Each row comes from the steps of one path. Every step used is in the known rows, and no mark comes twice. Write the path behind each row, first mark first.
Known rows:
Y, B, A, G: 15 -7 28 -12 -15 68 -10 16 0 1 -1 -4 -16 -13 -8 -61 2 13 3 21 27 -5 20 25 -6 -5 -12 -26 5 -9 -5 -10
Z, Y, B, A: 8 -6 24 -16 -7 77 -7 8 23 -6 1 18 9 -10 -1 -1 -2 14 -9 19 79 0 17 47 -22 -14 -28 7 -41 -8 2 -6
G, V: -3 0 -29 3 -1 -48 -24 3 12 -11 7 -1 -25 -5 6 1 8 0 -2 16 -14 -3 21 4 -32 0 2 -5 4 -15 5 -12
B, A, G, V: 13 5 -45 4 -5 2 -15 9 8 -1 1 -3 -25 -17 -2 -48 14 4 2 17 -16 -5 22 23 -31 -3 1 -28 9 -19 -12 -9
Z, A, G: 16 -19 -22 6 -10 54 -8 6 8 -4 3 33 -3 -11 -11 -55 5 16 2 12 0 -6 14 -2 -14 0 -4 -22 -11 -3 0 -5
A, G, V, N, S, J: -14 1 -35 0 -13 -46 11 20 4 0 -9 -67 -53 -5 22 -58 16 9 9 21 -23 -3 22 -34 -32 -56 18 -28 -36 7 1 57
V, N, S: -16 -7 -29 -6 1 31 8 25 7 -4 1 -6 -48 -10 14 -17 -4 13 0 20 1 6 28 -10 -26 -68 7 0 -32 4 11 44
Z, Y, B, A, G, V: 23 -4 20 -16 -13 -2 -6 7 20 -2 -2 9 0 -14 4 -35 17 6 3 18 55 -4 15 30 -28 -15 -17 -24 -37 -24 -6 -3
G, Y, B: 2 -8 40 -11 -9 11 -19 7 15 -10 9 6 -5 -9 1 3 -12 7 2 9 100 -2 17 8 -34 4 -21 -7 -1 -6 20 -9
K, G, S, J, V, N: -39 -10 -21 11 -28 -58 14 32 11 -8 -9 -46 -38 13 48 -47 9 27 -6 7 -16 6 23 12 -72 -26 15 -1 -43 11 1 40
N, S, G, K: -15 -14 -31 -2 4 69 -7 8 13 -5 4 5 -14 -9 11 23 3 -41 -4 14 9 -6 22 -9 -50 -45 22 4 -24 1 7 19
A, G, K, M: 20 -19 -22 9 -6 45 -19 24 6 -11 12 -9 -17 7 -3 -51 6 -15 4 -13 9 -6 8 -10 -28 3 40 -32 5 -59 -5 -6
A, G, S: -20 -7 -15 10 -11 -18 -9 25 5 -6 -6 -14 -2 -12 1 -44 17 1 -7 10 3 -4 20 -7 -37 -30 -5 -37 24 -4 1 -4
Y, B, A, G, S: -15 -1 32 -10 -17 45 -7 22 -7 -6 -10 -11 -4 -13 -7 -42 13 2 -3 16 23 -1 21 37 -32 -34 -11 -38 19 -8 -5 -3
N, S, G, Y, B: -9 -18 37 -19 -4 13 -3 12 13 -5 1 5 -3 -6 14 23 -8 8 4 14 99 -4 18 -5 -50 -46 -16 6 -25 4 22 19
A, G, V: 12 -3 -25 6 -9 -62 -16 9 9 -3 7 -11 -23 -10 8 -49 15 3 7 16 -17 -6 19 -17 -25 -5 4 -30 9 -17 -1 -8
B, A: -1 1 -42 2 0 81 -18 10 12 -7 1 8 -16 -13 -6 -15 -4 13 -10 17 6 -1 24 43 -26 0 -10 4 3 0 -1 -12
S, G, V, N: -3 -17 -34 9 -4 -29 7 8 15 -15 -1 -1 -53 -10 16 19 5 6 4 19 -16 7 23 5 -46 22 8 32 -27 -2 8 33
K, G, S, N, V: -26 -1 -4 13 -24 -12 -36 18 9 -1 5 4 -42 -3 27 -34 -3 15 -26 -12 -34 6 19 10 -60 -21 47 15 -10 -4 4 44
V, N, S, G, Y, B: -9 -22 31 -17 -7 29 18 19 14 -9 -2 2 -36 -9 18 20 -13 16 9 19 96 7 24 -3 -51 -43 -7 18 -46 6 27 57
V, N, S, G, A: -12 -18 -39 1 4 97 15 18 6 -7 -1 24 -41 -2 16 18 -4 23 2 25 -7 7 26 -11 -56 -46 3 20 -46 14 9 56
Y, B: -1 -12 48 -14 -11 19 -18 9 2 -10 5 -6 -19 -4 -1 -13 -3 8 1 20 30 -1 20 5 -7 -4 -14 -3 -2 -5 14 -11
Z, Y, B, A, G: 21 -12 26 -15 -16 62 -3 15 20 1 0 10 12 -14 -1 -50 5 16 -1 20 75 -2 15 28 -14 -16 -28 -18 -37 -12 -6 -4
N, V: -3 4 -20 9 -4 18 -1 2 12 1 5 0 -44 -5 23 -13 -5 5 -19 22 -27 -7 22 -9 -17 -11 29 2 -11 -10 6 -3
J, V, N, S, G: -18 -17 -28 -6 -3 -23 28 26 17 -3 -2 11 -50 8 52 1 -5 21 3 19 -18 9 29 -7 -36 -58 8 29 -69 -8 5 57
Y, B, A: 2 -3 27 -14 -9 81 -17 8 3 -8 3 4 -20 -10 -7 -14 -6 13 -1 20 29 -1 20 45 -14 -2 -14 -2 -2 -6 3 -10
V, N: -3 -12 -25 9 -5 33 -1 19 12 -13 3 -2 -48 -11 6 -15 -5 16 1 18 5 9 25 2 -20 7 1 13 -19 2 10 26
V, N, S, G: -15 -23 -29 -1 -1 33 20 23 11 -5 -1 -1 -44 -9 18 3 -5 18 1 23 3 6 28 -10 -37 -47 5 27 -43 13 13 56
S, G: -7 -20 -23 9 -5 18 -8 7 15 -11 3 2 -9 -8 3 7 0 12 -6 17 6 -3 19 1 -28 21 -11 29 -7 5 9 -6
B, A, G, V, N: 15 2 -54 6 -7 16 6 18 8 -5 -5 -4 -57 -20 2 -49 7 10 9 20 -18 6 26 28 -30 0 13 -14 -13 -14 -8 27
K, G: 5 -18 -20 8 -11 7 -21 19 16 -1 10 -1 -17 -5 3 -57 1 28 -3 10 8 -5 21 2 -40 0 2 -2 -2 7 6 -12
J, V, N, S: -18 -2 -28 -8 0 -27 19 27 13 -2 2 8 -54 5 49 -18 -5 16 3 19 -18 8 30 -8 -29 -78 11 3 -59 -14 5 47
K, G, V: 7 -12 -24 7 -10 -59 -27 10 15 -2 9 0 -26 -4 10 -42 11 18 0 10 -12 -6 21 6 -52 -3 14 -10 -2 -6 4 -10
A, G: 7 -15 -19 7 -12 2 -14 17 12 -2 4 -10 -14 -11 -2 -60 7 11 0 15 5 -5 19 -20 -11 -1 -7 -23 8 -5 -3 -9

Write each row's path:
-12 0 -34 -5 3 -34 3 17 5 -5 2 -8 -57 -9 21 -2 4 4 6 19 -18 4 28 -9 -40 -69 18 -8 -34 -6 10 46 : G, V, N, S
-36 -4 -21 10 -27 -61 25 30 9 -9 -14 -53 -36 6 44 -51 13 11 -1 14 -22 3 20 -10 -42 -27 3 -21 -33 -2 -5 43 : A, G, S, J, V, N
-14 -16 -35 0 3 85 14 16 13 -10 2 1 -46 -12 16 21 0 -35 4 18 7 7 25 -8 -51 -41 32 18 -45 6 11 55 : V, N, S, G, K
20 -13 -30 6 -8 -9 -12 -4 7 -6 5 34 -14 -13 -4 -42 14 7 4 12 -22 -5 14 1 -29 0 6 -28 -11 -13 0 -4 : Z, A, G, V
4 -17 47 -14 -11 13 -12 5 23 -8 6 9 10 -3 7 -2 1 9 -6 15 82 -1 12 7 -15 -12 -30 4 -41 -7 12 -7 : Z, Y, B
-9 -13 -32 0 7 83 -5 11 6 -5 3 23 -10 0 11 20 1 17 -6 20 -5 -3 23 -13 -56 -49 -7 6 -23 11 7 19 : N, S, G, A
-21 3 -4 15 -23 -14 -28 15 2 -2 0 -5 -41 -5 24 -41 2 -1 -20 -6 -37 2 13 -12 -32 -22 36 -7 0 -19 -2 46 : A, G, S, N, V
-25 6 -39 -4 -5 -31 6 12 6 -6 -5 -58 -54 -2 24 -10 5 7 3 22 -20 1 25 -15 -40 -57 15 -3 -41 11 9 53 : G, V, N, S, J
18 0 -48 7 -4 60 -16 14 21 -4 2 7 -2 -21 -6 -46 -4 14 0 10 73 -6 23 26 -40 5 -17 -23 7 -7 0 -5 : B, A, G, Y
-21 0 -22 6 -17 -37 -5 6 16 -10 0 -38 -17 14 37 -22 0 14 -6 17 -16 -4 16 -4 -22 2 -11 3 -32 -5 -3 -4 : S, J, V
-7 -7 -24 4 -10 -24 11 19 19 -12 4 13 -55 3 39 -18 -6 18 3 17 -13 9 26 7 -22 -7 3 15 -44 -19 4 26 : J, V, N
-17 14 -25 12 -16 49 -23 15 3 -1 -4 3 -43 -12 18 -40 3 3 -24 -4 -40 3 18 28 -39 -20 35 -5 1 -15 -11 48 : B, A, G, S, N, V
-31 4 -23 -8 -9 -39 1 12 12 0 -1 -43 -19 15 47 -24 1 14 -5 18 -18 -7 21 -17 -28 -68 -3 -9 -48 -1 0 20 : N, S, J, V
14 -9 -27 9 -9 -3 -16 16 21 -5 6 0 -1 -13 1 -46 -2 10 3 8 75 -4 19 -15 -37 7 -16 -27 8 -9 7 -5 : A, G, Y
7 3 19 -13 -6 75 -20 5 13 -12 1 13 -9 -16 -7 4 -15 11 1 14 100 -1 21 47 -40 3 -22 -6 0 -8 10 -7 : G, Y, B, A
-27 -2 -31 -2 -8 33 9 22 4 -5 -5 -55 -45 -4 18 -24 -2 16 -1 23 0 0 23 -19 -26 -52 3 2 -41 23 10 53 : V, N, S, J
12 -19 41 -6 -18 -1 -24 16 16 -2 14 5 -7 -7 6 -39 -12 25 4 4 103 -3 19 10 -55 3 -9 -11 -9 0 19 -7 : K, G, Y, B
-15 -9 -32 -4 4 -45 -6 7 8 -1 1 -2 -21 -4 19 18 10 1 0 19 -16 -4 23 -8 -48 -52 5 9 -21 -2 8 17 : N, S, G, V
17 -9 22 -9 -15 65 -24 16 16 -2 7 13 -8 -13 -3 -36 -12 30 1 7 101 -2 24 53 -61 3 -9 -8 -8 -1 9 -8 : K, G, Y, B, A
15 -14 44 -8 -17 -3 -15 14 12 -4 5 -4 -5 -10 1 -45 -3 10 9 12 98 -3 14 -11 -25 2 -20 -30 4 -13 11 -5 : A, G, Y, B
-7 -6 16 -22 -1 78 -1 9 12 -4 -3 13 -6 -13 9 22 -13 14 1 17 96 -2 24 37 -56 -47 -18 8 -24 2 13 22 : N, S, G, Y, B, A
-35 -3 -7 7 -13 -1 -52 17 5 -17 4 6 -13 -5 4 5 -2 -1 -13 -12 -1 8 18 15 -42 -7 -4 17 10 -5 5 36 : G, S, N
-14 -13 -36 -2 -1 -30 24 22 29 -7 -1 20 -39 1 56 18 -14 18 5 12 56 9 30 -3 -63 -52 0 26 -68 -10 14 59 : J, V, N, S, G, Y
-12 -4 -8 11 -23 36 -21 4 0 -7 -1 38 -31 -9 16 -33 1 4 -20 -8 -41 2 10 4 -35 -19 37 -7 -21 -15 1 51 : Z, A, G, S, N, V
-15 -5 -35 -2 -14 -44 3 21 8 2 0 -59 -56 0 26 -54 7 27 3 17 -18 2 27 -12 -61 -57 28 -11 -48 17 7 55 : K, G, V, N, S, J
9 -14 -24 7 3 60 -27 17 9 -19 13 0 -20 11 -4 -3 -1 -18 -1 -14 12 -2 9 8 -37 4 38 -7 2 -53 4 -7 : G, K, M
-22 -12 -16 9 -12 -14 -19 27 7 -5 2 -6 -3 -9 4 -38 11 17 -10 5 8 -3 21 14 -68 -30 7 -15 14 10 6 -6 : K, G, S
11 -14 -27 9 -7 70 -25 15 12 -4 12 25 -12 2 2 -41 -1 34 -4 11 -2 -3 20 2 -59 1 4 -10 -6 6 3 -7 : K, G, A
-19 -12 -33 -4 0 27 26 18 17 -6 5 17 -51 1 54 19 -1 -33 4 16 -14 9 29 -4 -52 -55 35 18 -72 -14 6 58 : J, V, N, S, G, K
